What can hang from each mark
z610: z807 z955
z835: z368 z807 z981
z807: z384 z610 z671 z835
z993: z410
z368: z410 z835
z955: z610 z671
z671: z807
z981: z384 z835
z384: z807 z981
z188: z368
z410: z993

Every row comes from one small tree of marks. Brackets hold a mark, then the marks that hang from it, in the order of their numbers. Every link used is in the known rows. Which tree was each row made from?
Known rows
(z610 (z807 z384 z671)): [-0.43 -0.01  0.19 -0.12 -0.42 -0.02  0.28  0.04 -0.05 -0.31  0.14  0.00
  0.14  0.11 -0.05  0.06  0.03  0.05 -0.28 -0.10  0.08  0.25  0.41  0.08
 -0.07 -0.19]
(z955 z610 z671): [-0.31  0.01  0.02 -0.34 -0.27  0.11 -0.10  0.02 -0.10 -0.23  0.18  0.07
  0.05 -0.02  0.01  0.07  0.12  0.09 -0.08  0.03 -0.01  0.22  0.31  0.21
  0.09 -0.31]
(z981 z384 (z835 (z368 z410) (z807 (z610 z955) z671))): [-0.18 -0.03  0.40  0.33 -0.57 -0.02 -0.32 -0.27 -0.04  0.06  0.34  0.13
  0.10  0.47  0.31  0.50  0.07  0.23 -0.39  0.09  0.23  0.16 -0.15 -0.22
 -0.05  0.46]
(z835 (z368 z410) z981): [ 0.12  0.06  0.19  0.04  0.02 -0.25 -0.56  0.11 -0.06  0.25  0.09  0.09
  0.29  0.26  0.19  0.12  0.10  0.19 -0.21  0.40  0.09 -0.20 -0.55 -0.47
  0.07  0.36]
(z955 (z610 (z807 (z384 z981))) z671): [-0.66  0.04  0.14 -0.42 -0.56  0.06  0.13  0.00 -0.16 -0.40  0.33 -0.01
  0.27  0.06 -0.05  0.23  0.16  0.11 -0.24 -0.08  0.06  0.29  0.49  0.17
 -0.10 -0.24]
(z188 (z368 z410 (z835 (z981 (z384 (z807 z671)))))): [-0.01  0.14  0.26  0.20 -0.28 -0.38 -0.54 -0.28 -0.08  0.09  0.08  0.06
  0.18  0.38  0.19  0.49 -0.04  0.19 -0.10  0.42  0.11 -0.20 -0.47 -0.71
  0.02  0.33]
(z981 z384 z835): [-0.04  0.02  0.05  0.28 -0.22 -0.01 -0.15 -0.37 -0.01  0.26  0.11  0.03
  0.11  0.09  0.08  0.33  0.00  0.07  0.04 -0.01 -0.05 -0.06 -0.30 -0.11
 -0.12  0.37]
(z807 z671): [-0.13  0.01  0.07  0.06 -0.10  0.03  0.07  0.02 -0.03 -0.11  0.06  0.05
 -0.13  0.10  0.01  0.03 -0.03 -0.02 -0.07  0.00  0.09  0.12  0.17  0.07
 -0.02 -0.11]
(z835 z981): [ 0.01  0.07  0.04  0.01 -0.06 -0.10 -0.13  0.05  0.05  0.00  0.01  0.03
  0.07  0.12  0.07  0.01  0.09  0.06 -0.13  0.16  0.05 -0.08 -0.22 -0.22
  0.03  0.09]
(z610 (z807 z384)): [-0.32 -0.01  0.13 -0.17 -0.32 -0.05  0.20  0.02 -0.03 -0.21  0.09 -0.05
  0.24  0.02 -0.05  0.04  0.06  0.07 -0.22 -0.09  0.00  0.14  0.25  0.02
 -0.05 -0.08]
(z835 z368 (z807 (z384 z981) (z610 z955) z671)): [-0.45 -0.02  0.35  0.12 -0.63 -0.02  0.25  0.05  0.09 -0.36  0.37  0.12
  0.16  0.50  0.13  0.21  0.14  0.12 -0.56 -0.17  0.43  0.24  0.40  0.03
 -0.16  0.26]
(z835 (z368 z410) (z981 (z384 (z807 z610 z671)))): [-0.05  0.06  0.39  0.23 -0.48 -0.21 -0.31 -0.10 -0.06  0.09  0.30  0.16
  0.19  0.48  0.20  0.45  0.20  0.18 -0.35  0.20  0.26 -0.06 -0.22 -0.42
 -0.10  0.45]
(z384 (z807 (z610 (z955 z671))) (z981 (z835 z368))): [-0.52  0.09  0.35 -0.01 -0.69  0.02  0.08 -0.16 -0.12  0.03  0.48  0.17
  0.04  0.27  0.09  0.52  0.00 -0.05 -0.17 -0.17  0.30  0.13  0.08 -0.10
 -0.49  0.27]
(z368 (z410 z993) z835): [ 0.25 -0.05  0.06  0.09  0.23 -0.16 -0.64 -0.12 -0.31  0.34 -0.10 -0.11
  0.10  0.07  0.18  0.29 -0.01  0.20  0.09  0.28 -0.14 -0.19 -0.33 -0.36
  0.10  0.11]
(z368 (z410 z993) (z835 (z807 z610 z671) z981)): [ 0.15 -0.07  0.27  0.21 -0.09 -0.15 -0.52 -0.12 -0.17 -0.06  0.00 -0.02
  0.00  0.46  0.39  0.33  0.21  0.34 -0.34  0.30  0.13 -0.05 -0.16 -0.41
  0.18  0.20]
(z671 (z807 z384 z610 (z835 (z368 z410) z981))): [-0.36 -0.07  0.30 -0.22 -0.56 -0.06 -0.01 -0.02  0.06 -0.06  0.13  0.15
  0.13  0.30  0.04  0.02  0.43  0.41 -0.50  0.06  0.18  0.09 -0.05 -0.07
  0.03  0.18]
(z671 z807): [-0.13 -0.08  0.08 -0.16 -0.05  0.07  0.08 -0.01  0.01 -0.11 -0.06  0.04
 -0.08 -0.07 -0.03  0.05  0.06  0.03 -0.04  0.02 -0.05  0.12  0.07  0.04
  0.08 -0.08]
(z835 z368 (z807 z671) (z981 z384)): [-0.01  0.07  0.23  0.27 -0.36 -0.18 -0.19 -0.05  0.20 -0.07  0.12  0.17
  0.12  0.49  0.28  0.24  0.17  0.14 -0.42  0.26  0.29 -0.05 -0.29 -0.36
  0.01  0.45]
(z807 (z384 z981) (z610 z955) z671 (z835 z368)): [-0.65  0.08  0.26 -0.08 -0.87  0.08  0.31  0.08  0.03 -0.17  0.42  0.16
 -0.08  0.42 -0.05  0.09  0.21  0.17 -0.47 -0.22  0.44  0.27  0.42  0.16
 -0.36  0.04]
(z368 (z410 z993)): [ 0.21 -0.01  0.04  0.09  0.31 -0.05 -0.44 -0.01 -0.24  0.28 -0.07 -0.12
  0.07  0.01  0.08  0.23  0.10  0.12  0.05  0.14 -0.07 -0.09 -0.12 -0.16
  0.04  0.04]
(z384 (z807 z610 z671 (z835 z368)) z981): [-0.41  0.11  0.27  0.01 -0.65  0.05  0.39 -0.08  0.03 -0.13  0.33  0.20
 -0.26  0.37 -0.01  0.28  0.18 -0.01 -0.24 -0.22  0.50  0.06  0.23  0.02
 -0.54  0.20]
(z610 (z807 z384 z835) (z955 z671)): [-0.75  0.13  0.15 -0.49 -0.90  0.10  0.24  0.12 -0.01 -0.34  0.24  0.03
 -0.05  0.02 -0.08  0.02  0.12  0.09 -0.31 -0.11  0.10  0.40  0.52  0.17
 -0.19 -0.55]
(z993 z410): [ 0.10  0.01 -0.11  0.12  0.36  0.03 -0.14  0.06  0.01  0.13 -0.06 -0.14
 -0.02 -0.08  0.01  0.06 -0.04  0.05  0.10 -0.01 -0.08  0.07 -0.05 -0.05
 -0.09 -0.10]
(z955 (z610 (z807 z671 (z835 (z981 z384))))): [-0.43  0.12  0.14 -0.34 -0.70  0.11 -0.01  0.01 -0.01 -0.32  0.20  0.07
 -0.14  0.17  0.04  0.17  0.25  0.20 -0.35  0.13  0.20  0.23  0.19 -0.04
 -0.11 -0.24]
(z807 (z384 z981) (z610 z955) z671 (z835 (z368 z410))): [-0.59  0.07  0.32 -0.03 -0.80  0.02  0.10  0.05 -0.07 -0.11  0.45  0.12
  0.01  0.46 -0.02  0.18  0.22  0.24 -0.47 -0.13  0.42  0.22  0.33  0.05
 -0.30  0.09]
(z807 (z610 z955) z671): [-0.31 -0.02  0.21 -0.07 -0.44  0.16  0.12  0.14 -0.09 -0.30  0.26  0.07
 -0.27  0.17  0.03  0.04  0.01  0.06 -0.25 -0.12  0.18  0.38  0.51  0.18
  0.00 -0.29]
(z671 (z807 (z384 (z981 (z835 (z368 z410)))) z610)): [-0.38 -0.15  0.36  0.04 -0.33 -0.04  0.00 -0.22 -0.12  0.06  0.26  0.08
  0.32  0.27  0.03  0.35  0.20  0.26 -0.29 -0.06  0.10  0.07 -0.07 -0.06
 -0.10  0.48]

Write each row's tree
[-0.32  0.11  0.22  0.00 -0.52 -0.20 -0.11  0.02  0.06  0.07  0.17  0.18
  0.19  0.42  0.05  0.04  0.28  0.27 -0.45  0.16  0.29 -0.03 -0.15 -0.20
 -0.11  0.20]
(z807 z384 z671 (z835 (z368 z410) z981))
[-0.19 -0.08  0.24  0.02 -0.50  0.02  0.01 -0.07  0.00 -0.39  0.14  0.07
 -0.18  0.31  0.23  0.12 -0.02  0.13 -0.32  0.03  0.17  0.22  0.25 -0.07
  0.09 -0.08]
(z368 (z835 (z807 (z610 z955) z671)))
[ 0.07 -0.01  0.10  0.09 -0.20 -0.21 -0.21 -0.13  0.12 -0.14 -0.07  0.05
  0.08  0.29  0.26  0.10  0.06  0.13 -0.23  0.26  0.08 -0.16 -0.35 -0.41
  0.13  0.24]
(z368 (z835 z807 z981))
[-0.46  0.10  0.15 -0.23 -0.53 -0.06  0.20  0.02  0.03 -0.04  0.20  0.04
  0.14  0.17 -0.06  0.09  0.15  0.13 -0.28 -0.06  0.23  0.02  0.01 -0.08
 -0.37  0.14]
(z610 (z807 (z384 z981) (z835 z368)))
[-0.37  0.01  0.25 -0.40 -0.63  0.12 -0.02  0.19  0.09 -0.13  0.14  0.19
 -0.27  0.18  0.07 -0.01  0.27  0.26 -0.42  0.12  0.22  0.23  0.00 -0.06
 -0.03 -0.11]
(z671 (z807 (z610 z955) (z835 z368 z981)))
[-0.15  0.15  0.24 -0.10 -0.38 -0.07 -0.43  0.06 -0.13  0.17  0.10  0.05
 -0.10  0.29  0.18  0.31  0.22  0.27 -0.30  0.35  0.20  0.02 -0.25 -0.38
 -0.18  0.04]
(z610 (z807 z671 (z835 (z368 (z410 z993)) (z981 z384))))
[ 0.17  0.05  0.25  0.29 -0.19 -0.27 -0.50 -0.10  0.11  0.12  0.08  0.07
  0.33  0.44  0.31  0.32  0.21  0.23 -0.36  0.37  0.18 -0.21 -0.55 -0.54
  0.09  0.59]
(z835 (z368 z410) z807 (z981 z384))
[-0.23  0.06  0.28  0.10 -0.76 -0.12 -0.12 -0.16 -0.06 -0.16  0.25  0.11
 -0.06  0.37  0.17  0.39  0.02  0.09 -0.27  0.09  0.16  0.08  0.03 -0.36
 -0.07  0.09]
(z368 (z835 (z981 (z384 (z807 (z610 z955) z671)))))
[-0.40 -0.08  0.23 -0.29 -0.43  0.06 -0.10 -0.02 -0.13  0.03  0.12  0.11
  0.03  0.16  0.04  0.14  0.40  0.38 -0.29 -0.02  0.06  0.23  0.24  0.18
  0.02 -0.11]
(z955 (z671 (z807 z384 z610 (z835 (z368 (z410 z993))))))
[-0.36  0.04  0.05 -0.52 -0.45  0.17  0.07  0.07 -0.04 -0.29  0.11  0.02
 -0.14 -0.06 -0.03  0.00  0.19  0.15 -0.20  0.01  0.11  0.21  0.25  0.10
 -0.10 -0.33]
(z955 (z610 (z807 z835)))
[-0.29  0.00  0.11 -0.08 -0.48  0.20  0.31 -0.02  0.04 -0.24  0.15  0.13
 -0.43  0.21  0.00 -0.09  0.20  0.17 -0.23 -0.16  0.27  0.24  0.37  0.28
 -0.13 -0.21]
(z807 z610 z671 z835)
[-0.16 -0.03  0.16 -0.25 -0.21  0.01 -0.15  0.01  0.01  0.12 -0.02  0.13
 -0.12  0.05  0.01  0.05  0.18  0.20 -0.14  0.18  0.07  0.03 -0.21 -0.10
 -0.02  0.03]
(z671 (z807 (z835 (z368 z410))))
[-0.35  0.11  0.26 -0.31 -0.63 -0.01 -0.35  0.05 -0.10 -0.12  0.26  0.11
  0.02  0.26  0.13  0.26  0.26  0.30 -0.41  0.31  0.22  0.14 -0.07 -0.24
 -0.07 -0.05]
(z955 (z610 (z807 z671 (z835 (z368 z410) (z981 z384)))))
[-0.19 -0.08  0.15  0.16 -0.38 -0.16  0.12 -0.22  0.08 -0.28  0.02  0.06
  0.16  0.31  0.14  0.11  0.04  0.11 -0.28 -0.02  0.10  0.04  0.14 -0.10
  0.08  0.14]
(z368 (z835 (z807 z384 z671)))
[-0.10 -0.06  0.17  0.04 -0.27 -0.21 -0.06 -0.23  0.11 -0.23  0.02  0.03
  0.22  0.31  0.18  0.10  0.06  0.31 -0.28  0.06  0.11 -0.03 -0.05 -0.21
  0.15  0.27]
(z188 (z368 (z835 (z807 z384 z610))))
[-0.08  0.07  0.18  0.20 -0.49 -0.23 -0.15 -0.25 -0.01 -0.01  0.10  0.10
  0.05  0.31  0.15  0.38  0.01  0.04 -0.13  0.18  0.09 -0.12 -0.22 -0.44
 -0.08  0.24]
(z368 (z835 (z981 (z384 (z807 z671)))))
[-0.54  0.03  0.14  0.06 -0.67  0.11  0.55 -0.12  0.05 -0.29  0.29  0.08
 -0.12  0.36 -0.11  0.05  0.28  0.16 -0.33 -0.35  0.36  0.19  0.50  0.30
 -0.32  0.04]
(z807 (z384 z981) z610 z671 z835)
[-0.50  0.08  0.35 -0.11 -0.85 -0.06 -0.06  0.14  0.00 -0.12  0.37  0.19
  0.05  0.50  0.08  0.05  0.32  0.35 -0.63  0.04  0.37  0.23  0.19 -0.08
 -0.09  0.01]
(z807 z384 (z610 z955) z671 (z835 (z368 z410) z981))
[-0.27  0.03  0.24  0.19 -0.42  0.02  0.30 -0.33 -0.07 -0.02  0.30  0.06
  0.01  0.22  0.03  0.47  0.05 -0.07 -0.05 -0.29  0.25 -0.02  0.05 -0.07
 -0.47  0.42]
(z384 (z807 z610) (z981 z835))
[-0.25  0.02  0.21 -0.10 -0.53  0.09  0.27  0.02 -0.02 -0.24  0.23  0.05
 -0.11  0.09 -0.01  0.21  0.05 -0.07 -0.18 -0.25  0.18  0.22  0.44  0.05
 -0.19 -0.13]
(z384 (z807 (z610 z955)))
[-0.14 -0.03  0.23  0.22 -0.21 -0.02 -0.01 -0.22  0.04  0.05  0.23  0.10
  0.12  0.35  0.21  0.32  0.07  0.11 -0.22 -0.04  0.28 -0.07 -0.27 -0.15
 -0.27  0.61]
(z384 (z981 (z835 z368 (z807 z610))))
[-0.51  0.08  0.34  0.15 -0.68  0.10  0.32 -0.21 -0.11 -0.17  0.43  0.11
 -0.15  0.29  0.03  0.54 -0.03 -0.13 -0.18 -0.29  0.35  0.21  0.33 -0.03
 -0.50  0.15]
(z384 (z807 (z610 z955) z671) (z981 z835))
[-0.23 -0.01  0.28  0.26 -0.29  0.00  0.05 -0.20  0.02 -0.05  0.28  0.14
  0.01  0.42  0.21  0.34  0.05  0.08 -0.27 -0.04  0.34  0.02 -0.14 -0.11
 -0.28  0.54]
(z384 (z981 (z835 z368 (z807 z610 z671))))
[-0.33  0.16  0.15 -0.13 -0.63  0.03  0.07 -0.01  0.05 -0.19  0.11  0.06
 -0.24  0.21  0.06  0.13  0.16  0.13 -0.28  0.13  0.20  0.14  0.02 -0.15
 -0.18 -0.15]
(z610 (z807 z671 (z835 (z981 z384))))
[-0.28 -0.04  0.34  0.09 -0.48  0.06 -0.05 -0.08  0.04 -0.10  0.28  0.20
 -0.05  0.37  0.27  0.23  0.02  0.14 -0.41 -0.01  0.29  0.24  0.01 -0.05
 -0.11  0.25]
(z981 (z835 z368 (z807 (z610 z955) z671)))
[-0.34  0.10  0.05 -0.03 -0.42 -0.10  0.19 -0.06  0.11  0.13  0.18  0.09
  0.18  0.23 -0.09  0.05  0.20  0.11 -0.21 -0.12  0.26 -0.11 -0.08 -0.02
 -0.36  0.33]
(z807 (z384 z981) (z835 z368))
[-0.24 -0.02  0.34  0.27 -0.64  0.04 -0.10 -0.24  0.07 -0.02  0.32  0.18
  0.00  0.43  0.28  0.41  0.06  0.17 -0.39 -0.01  0.26  0.20 -0.05 -0.10
 -0.11  0.41]
(z981 z384 (z835 z368 (z807 (z610 z955) z671)))
[ 0.07  0.07  0.09  0.26 -0.28 -0.11 -0.06 -0.17  0.22 -0.15  0.01  0.01
  0.12  0.31  0.20  0.21  0.20  0.11 -0.27  0.13  0.15 -0.10 -0.22 -0.29
  0.05  0.34]
(z835 z807 (z981 z384))
[-0.53  0.04  0.29  0.01 -0.45 -0.10  0.12 -0.09 -0.10 -0.04  0.30  0.08
  0.27  0.27  0.03  0.32 -0.02  0.06 -0.28 -0.04  0.19  0.11  0.02 -0.12
 -0.33  0.27]
(z610 (z807 (z384 (z981 (z835 z368))) z671))
[-0.43 -0.05  0.13 -0.36 -0.52  0.23  0.24 -0.05  0.01 -0.28  0.08  0.14
 -0.33  0.03 -0.01 -0.03  0.25  0.20 -0.16 -0.09  0.07  0.32  0.35  0.33
  0.02 -0.35]
(z955 (z671 (z807 z610 z835)))
[ 0.10  0.01  0.10  0.23 -0.33 -0.22 -0.27 -0.26  0.13 -0.07 -0.02  0.02
  0.13  0.34  0.27  0.25  0.08  0.18 -0.21  0.26  0.05 -0.19 -0.40 -0.46
  0.11  0.37]
(z368 (z835 z807 (z981 z384)))
[-0.46  0.07  0.19 -0.60 -0.54  0.07 -0.30  0.10 -0.18 -0.15  0.26  0.11
  0.02  0.05  0.08  0.13  0.20  0.27 -0.25  0.21  0.10  0.24  0.13  0.03
 -0.03 -0.34]
(z955 (z610 (z807 (z835 (z368 z410)))) z671)
[-0.61  0.10  0.24 -0.55 -0.74 -0.06 -0.24  0.09 -0.11 -0.21  0.30  0.12
  0.29  0.21  0.07  0.12  0.35  0.34 -0.47  0.20  0.15  0.20  0.12 -0.06
 -0.02 -0.20]
(z955 (z610 (z807 z384 (z835 (z368 z410) z981))) z671)
[-0.61  0.03  0.19 -0.15 -0.87  0.17  0.44  0.04  0.06 -0.36  0.29  0.10
 -0.20  0.26 -0.09 -0.07  0.23  0.18 -0.44 -0.32  0.30  0.41  0.69  0.34
 -0.16 -0.31]
(z807 z384 (z610 z955) z671 z835)
[-0.15 -0.02  0.21  0.27 -0.54  0.03  0.13 -0.46 -0.01  0.09  0.24  0.08
  0.05  0.19  0.08  0.48  0.09  0.05 -0.07 -0.24  0.10  0.02 -0.02 -0.05
 -0.27  0.40]
(z981 (z384 (z807 z610)) z835)
